Known rows, with every way that one mark hangs from another
j_372{j_217{j_867 j_931{j_685{j_599} j_835}}}: [-0.96 -0.99  2.49 -0.27 -0.49  0.47 -0.20 -0.91 -0.74  0.19 -0.31  1.00
 -2.25  0.80 -2.85 -1.08  0.24 -2.65  1.66 -1.58  1.26 -0.18  0.41]
j_217{j_372 j_867 j_931}: [ 1.54 -0.08  0.76 -2.14  1.04 -0.84 -1.17  0.79 -1.56 -1.71 -0.99 -1.18
 -0.27  0.98 -2.65  3.53  1.69  0.08  2.00  0.49 -0.48 -0.45 -0.19]
j_599{j_685{j_38 j_931{j_217 j_835}}}: [ 1.82 -1.51  1.60 -1.45 -1.30  2.69  1.24 -1.60  0.30 -1.42 -0.33  0.52
 -0.34 -0.10 -3.10 -3.17  0.51 -0.35  1.73 -1.38 -0.40  0.21  0.93]
j_38{j_768}: [ 0.99  0.01  0.79 -2.65 -0.60 -0.91 -0.65 -0.02  1.76 -1.63  0.62 -3.09
  3.69 -0.22 -2.66  1.16  0.85  0.90  0.88  0.46 -1.41 -2.53  0.89]
j_217{j_867 j_931}: [ 0.84 -0.77  0.13 -2.15  0.30 -0.49 -0.59 -0.01 -0.26 -1.50 -0.72 -1.89
  0.87  0.56 -2.02  2.93  1.19  1.14  0.97 -0.24 -0.77 -1.01 -0.29]
j_372{j_217{j_931{j_685{j_38{j_768}}}}}: [ 0.52 -0.59  3.14 -0.51 -2.17 -0.35 -0.40  0.25  1.19 -1.05  0.74 -1.03
  1.01  0.48 -2.99  0.27  0.97 -1.57 -0.09 -1.36  2.26 -1.32  1.26]
j_768{j_38{j_685{j_931{j_217}}}}: [ 2.69  0.63 -0.68 -2.53 -0.64 -2.29 -0.73 -1.15  2.24 -2.07 -1.05 -2.46
  3.58 -0.14 -2.92  3.68 -0.26  1.74  0.33  0.95 -1.65 -1.38 -0.69]
j_372{j_217{j_867 j_931{j_685{j_38} j_835}}}: [-0.12 -1.99  2.00 -0.69 -1.18  1.00  0.26 -0.08 -0.60 -1.25 -0.04  0.47
 -2.33  1.67 -2.54 -0.93  0.79 -2.53  0.57 -0.90  2.21 -0.09  1.60]
j_865{j_38}: [ 0.85  1.05  0.44 -2.81  0.37 -0.60 -0.12 -0.81  0.57 -0.39 -0.22 -2.99
  3.43  0.53 -2.63  1.37  1.05  1.02  0.27 -0.62 -1.43 -2.62  0.03]
j_865{j_38{j_685 j_768}}: [ 1.69  2.15  0.12 -3.46 -0.88 -2.83 -1.18  0.14  2.38 -0.97 -0.07 -3.59
  5.87 -0.17 -3.18  2.27  0.32 -0.41 -0.02 -0.24 -0.52 -3.45  0.49]
j_599{j_685}: [ 1.04 -0.63  1.60 -1.33 -0.74  0.68  0.18  0.05 -0.13 -0.29  0.21 -2.19
  1.95  0.17 -3.47 -0.36  1.06  1.33  1.34 -1.03 -2.21 -1.67 -0.37]
j_867{j_217{j_372 j_931}}: [ 1.11  0.40  1.78 -1.07  1.09 -1.12 -2.05  0.85 -1.24 -0.85 -0.48 -1.23
  0.19  0.73 -2.46  2.76  1.79  0.71  2.33  0.60 -0.37 -1.22 -0.52]
j_931{j_217{j_372} j_835}: [ 1.19 -0.71  0.96 -1.97  0.32  0.62 -0.36 -1.83 -1.12 -1.34 -0.67 -0.22
 -1.03  0.11 -1.73 -0.60  0.36 -0.51  1.93  0.65 -1.01 -0.36  2.30]
j_768{j_38{j_685{j_931}}}: [ 2.05  0.81 -0.99 -2.63 -0.44 -2.48 -0.01  0.26  3.54 -1.95 -0.07 -3.80
  4.41  0.23 -3.86  4.30  0.30  2.21  0.34  1.37 -1.46 -2.44 -1.96]
j_768{j_38{j_685}}: [ 1.80  0.16 -0.45 -2.22 -0.87 -2.76 -0.39  0.36  2.68 -1.88 -0.28 -3.44
  4.57  0.72 -3.62  2.99 -0.01  1.95 -0.09  1.68 -1.22 -2.74 -0.60]
j_931{j_217{j_372} j_685 j_835}: [ 0.53 -1.46  1.28 -0.91  0.00  1.55 -0.28 -1.68 -1.95 -0.01  0.03  0.74
 -1.70 -0.40 -2.26 -1.03 -0.04 -1.61  1.72 -0.24 -0.84 -0.33  2.55]
j_217{j_931}: [ 0.07 -0.45  0.48 -1.42 -0.56 -0.28  0.24 -0.73  1.13 -0.72  0.02 -2.51
  1.41 -0.14 -1.82  1.97  1.01  2.14  0.29 -0.81 -0.58 -1.62 -0.50]
j_685{j_599}: [ 0.39 -0.26  1.49 -1.41 -0.16 -0.01  0.38 -0.38  1.12 -0.73 -0.23 -1.56
  2.40  0.21 -3.19 -0.10  0.12  0.98  1.53 -0.04 -1.98 -1.55 -0.41]
j_931{j_685{j_599} j_835}: [-1.05 -1.64  1.53 -0.38 -0.70  1.82  1.23 -1.24  0.80  0.59  0.86  0.10
  0.37 -0.38 -3.42 -2.79 -0.45 -0.90  1.51 -0.88 -0.98 -1.51  0.50]
j_865{j_38{j_685{j_931{j_217}} j_768}}: [ 2.62  2.63  0.03 -3.76 -0.60 -2.45 -1.61 -1.34  1.95 -1.15 -0.85 -2.62
  4.93 -1.02 -2.51  3.03 -0.01 -0.62  0.40 -0.96 -0.92 -2.09  0.58]
j_217{j_867 j_931{j_685{j_599} j_835}}: [-0.93 -1.85  1.33 -0.53 -0.22  1.42  0.46 -0.90 -0.38  0.09 -0.10  1.20
 -0.97 -0.09 -2.96 -1.38  0.01 -1.68  1.83 -1.37  0.38 -0.60 -0.07]
j_372{j_217{j_931}}: [ 0.00  0.33  1.73 -1.07 -0.79 -1.19 -0.36 -0.74  0.80 -0.72 -0.16 -2.82
  0.18  0.74 -1.67  2.27  1.31  1.04  0.23 -1.01  0.27 -1.16 -0.10]
j_736{j_931{j_217{j_867} j_685}}: [ 2.15 -0.41 -0.20 -1.71  0.74  1.29 -0.37 -1.89 -1.33 -1.28 -0.32  0.92
  0.79 -0.48 -1.37  1.96 -0.46 -0.41  1.04 -0.81 -2.08 -0.10  0.84]
j_867{j_217{j_372 j_931{j_685 j_835}}}: [-0.39 -0.90  1.91 -0.04  0.48  0.60 -1.18  0.12 -1.62  0.51  0.67  0.49
 -1.87  0.13 -2.69  0.13  1.16 -1.39  2.39 -0.20  0.66 -1.12  0.51]

Rows
[ 0.73  0.18  1.35 -1.87 -0.05 -1.45 -1.33  0.11 -0.56 -1.46 -0.97 -2.13
 -0.35  1.48 -1.80  3.14  1.49  0.09  0.74 -0.46  0.11 -0.58  0.03] -> j_372{j_217{j_867 j_931}}
[ 1.03 -1.47  1.62 -1.44 -1.52  0.74  0.04  0.71  1.23 -1.43  1.20 -1.10
  3.07  0.07 -3.74 -0.61  0.36 -0.85  0.41 -0.03 -0.15 -2.10  1.64] -> j_931{j_685{j_38{j_768}}}
[ 0.47 -1.71  2.32 -0.26 -1.04  1.64  0.96  0.45  0.63 -0.50  0.35  0.41
  1.80  0.56 -4.23 -1.86 -0.32 -0.87  1.10 -0.50 -0.68 -1.09  0.31] -> j_931{j_685{j_38 j_599}}
[ 1.07  1.92  0.83 -2.24 -0.37 -1.94 -0.19 -0.17  1.77 -0.03 -0.96 -2.01
  4.70  0.32 -3.71  0.93 -0.40 -0.40  0.66 -0.67 -1.13 -2.52 -0.80] -> j_865{j_38{j_685{j_599}}}
[ 0.67 -0.63  2.21 -0.43  0.87  0.23 -0.92  0.79 -2.10 -0.06 -0.72  1.11
 -0.63  0.40 -3.87  1.61  0.65 -1.89  2.70 -0.67 -0.13 -0.06 -0.68] -> j_217{j_372 j_867 j_931{j_685{j_599}}}
[ 0.02 -0.44  2.63  0.27 -0.01  0.51 -0.04 -0.07 -0.69  0.72  0.04  0.43
 -0.16 -0.33 -3.71  0.66  0.52 -0.98  2.05 -1.18  0.00 -0.66 -0.86] -> j_217{j_372 j_931{j_685{j_599}}}
[ 0.99 -1.35  2.07 -1.06  0.90  1.43 -0.92 -1.07 -3.11 -0.41 -1.23  2.84
 -2.03  0.32 -3.17 -1.73 -0.45 -3.40  3.18  0.04 -0.81  0.69  1.92] -> j_931{j_217{j_372 j_867} j_685{j_599} j_835}
[ 1.03 -0.45  1.57 -2.27 -1.00  1.00  1.41 -0.33  3.66 -2.25  0.59 -0.25
  2.25 -0.06 -4.11 -2.54  0.32 -0.91  2.11  0.23  0.50 -1.52  0.23] -> j_685{j_38{j_768} j_599 j_931{j_835}}
[ 0.73  0.89  0.46 -2.48 -1.21 -1.17  0.51 -0.41  4.14 -1.35  0.46 -1.71
  3.29 -1.04 -3.69 -0.17 -0.59 -0.95  1.96  0.04 -0.42 -2.25 -0.41] -> j_38{j_685{j_599 j_931{j_835}} j_768}
[ 0.43 -2.65  1.21 -0.82 -1.36  2.59  0.86 -1.79 -0.43 -0.98  0.16  1.18
 -0.54  0.10 -2.24 -3.12 -0.52 -1.28  0.43 -0.66 -0.07 -0.40  3.01] -> j_931{j_217 j_685{j_38} j_835}
[ 0.50 -0.58  1.01 -0.34 -0.15  2.49  1.55 -3.69  0.84 -0.08  0.34  2.52
  0.12 -1.50 -1.73 -2.63 -1.48 -1.02  1.53 -1.68 -0.80 -0.28  0.67] -> j_736{j_931{j_217 j_685{j_599} j_835}}
[ 1.91  0.98  0.14 -1.98 -0.45 -2.40  0.22  0.14  3.87 -1.56 -0.51 -2.39
  4.56  0.19 -4.67  2.74 -0.33  1.44  1.25  1.10 -1.33 -2.07 -2.63] -> j_768{j_38{j_685{j_599 j_931}}}
[ 0.62 -0.79  3.67  0.07 -1.10  0.17 -1.35  0.90  0.59 -0.64  0.36  1.44
  2.22  0.05 -3.97 -1.45  0.40 -1.83  1.78 -0.70  1.47 -1.50  0.00] -> j_867{j_217{j_931{j_685{j_38{j_768} j_599}}}}
[ 2.13 -0.21  0.12 -3.08  1.52  0.64 -0.82 -0.99 -1.74 -2.09 -1.22 -0.01
 -1.76  0.41 -2.20  1.61  0.84 -1.13  3.00  0.88 -1.43  0.53  1.25] -> j_685{j_931{j_217{j_372 j_867} j_835}}
[ 2.53 -1.48  2.93 -0.86  0.47  1.28 -1.09  0.50 -3.18 -1.55 -1.68  3.07
 -0.59  1.29 -4.11 -0.84 -0.31 -3.30  2.68  0.39 -0.60  1.14  1.81] -> j_931{j_217{j_372 j_867} j_685{j_38 j_599}}
[ 0.10 -1.78  2.54 -0.86 -1.67  1.71  1.12 -0.25  2.00 -1.01  1.09  1.06
  1.80 -0.11 -4.25 -4.31 -0.46 -2.43  1.47 -0.28  0.89 -1.72  1.74] -> j_931{j_685{j_38{j_768} j_599} j_835}
[ 1.73  0.79  0.87 -1.76  0.03 -0.48 -0.04 -1.26  0.82 -1.09 -1.21  0.34
  0.00 -0.51 -3.09  0.35 -0.79 -1.55  2.82  0.11 -0.91  0.04  0.27] -> j_38{j_685{j_599 j_931{j_217{j_372} j_835}}}
[ 2.61 -0.45  1.28 -2.33  0.92  1.41 -0.84 -0.68 -2.75 -1.32 -1.23  0.92
 -2.08  0.23 -3.23 -0.29  1.10 -1.67  3.67 -0.48 -1.35  0.88  0.62] -> j_599{j_685{j_931{j_217{j_372 j_867} j_835}}}
[-0.28 -1.97  0.72 -0.95 -0.85  1.91  0.23 -2.46 -0.70  0.08  0.31  0.02
 -0.63 -0.76 -1.60 -1.79 -0.49 -0.63  0.66 -0.98 -1.22 -0.85  2.50] -> j_931{j_217 j_685 j_835}
[ 2.68 -0.24  0.84 -2.73  1.36 -0.48 -2.01 -0.17 -3.04 -2.15 -1.84 -0.38
 -0.17  1.00 -2.20  2.45  0.71 -0.61  2.26  1.12 -1.99  0.23  1.71] -> j_931{j_217{j_372 j_867}}
[ 2.06 -0.45  1.79 -1.61 -0.45  1.14  0.61 -1.14  1.03 -1.92 -1.15  0.49
  1.47  0.23 -3.13 -0.59 -0.20  0.12  1.69 -0.40 -1.14  0.22  0.06] -> j_685{j_38 j_599 j_931{j_217}}
[ 1.57  0.35  0.73 -1.58 -0.79 -2.65 -0.13  0.11  2.91 -1.53 -0.71 -2.02
  4.70  0.65 -4.43  1.38 -0.56  1.20  0.71  1.35 -1.11 -2.34 -1.40] -> j_768{j_38{j_685{j_599}}}
[ 1.84 -2.42  1.06 -1.56 -0.37  1.52 -0.82 -0.17 -2.25 -1.73 -1.03  1.02
  0.26  0.90 -2.70 -0.04 -0.22 -1.45  0.79 -0.04 -1.05  0.16  2.36] -> j_931{j_217{j_867} j_685{j_38}}
[ 1.82  0.12  1.92 -2.29 -0.72  0.18  0.60  0.53  3.23 -2.32  0.28 -1.01
  3.59  0.10 -4.34 -0.31  0.47 -0.16  1.90  0.21 -0.36 -1.51 -0.52] -> j_685{j_38{j_768} j_599 j_931}
[ 2.50 -0.14  2.08 -2.24 -1.37  0.79  0.46  0.93  1.99 -1.91  0.79 -1.70
  3.18 -0.06 -4.60 -0.61  1.39  0.11  1.78 -0.80 -0.51 -1.50 -0.40] -> j_599{j_685{j_38{j_768} j_931}}
[ 1.73  1.20 -0.44 -3.11 -1.02 -2.15 -0.56  0.66  3.46 -1.79  0.56 -3.93
  4.56 -0.79 -3.21  3.59  0.24  0.63  0.94  0.36 -1.43 -2.60 -0.48] -> j_38{j_685{j_931} j_768}
[ 1.79 -1.08  0.87 -1.41 -1.28  2.33  1.27 -2.67  1.80 -2.10  1.04  2.09
  1.43 -1.19 -1.85 -2.64 -0.78 -1.74  0.52 -0.88  0.88 -0.85  2.59] -> j_736{j_931{j_217 j_685{j_38{j_768}} j_835}}
[ 0.68 -0.86  1.24 -1.72 -0.52  1.81  2.11 -0.57  2.78 -1.78  0.14 -0.13
  0.80  0.48 -3.69 -2.27  0.14 -0.14  1.93  0.03 -0.16 -0.85 -0.28] -> j_685{j_38 j_599 j_931{j_835}}
[ 2.73  0.31 -0.58 -2.78  1.08  0.31 -0.41 -1.98 -0.43 -2.52 -1.02 -0.03
  1.44 -0.02 -0.95  2.40  0.00  0.69  1.26 -0.04 -2.11 -0.15  0.60] -> j_736{j_931{j_217{j_867}}}
[ 0.56 -0.67  0.71 -1.80 -0.57  1.74  1.27 -0.81  1.18 -0.23  0.87 -1.71
  0.32 -0.45 -3.44 -1.24  1.10  0.77  2.01 -1.31 -1.40 -1.39 -0.75] -> j_599{j_685{j_931{j_835}}}
[ 2.02  2.36  0.59 -2.53 -0.04 -1.45 -0.59 -1.64  1.29 -0.25 -1.71 -1.03
  3.67 -0.52 -2.99  1.67 -0.67 -0.60  0.99 -1.44 -1.40 -1.16 -0.85] -> j_865{j_38{j_685{j_599 j_931{j_217}}}}
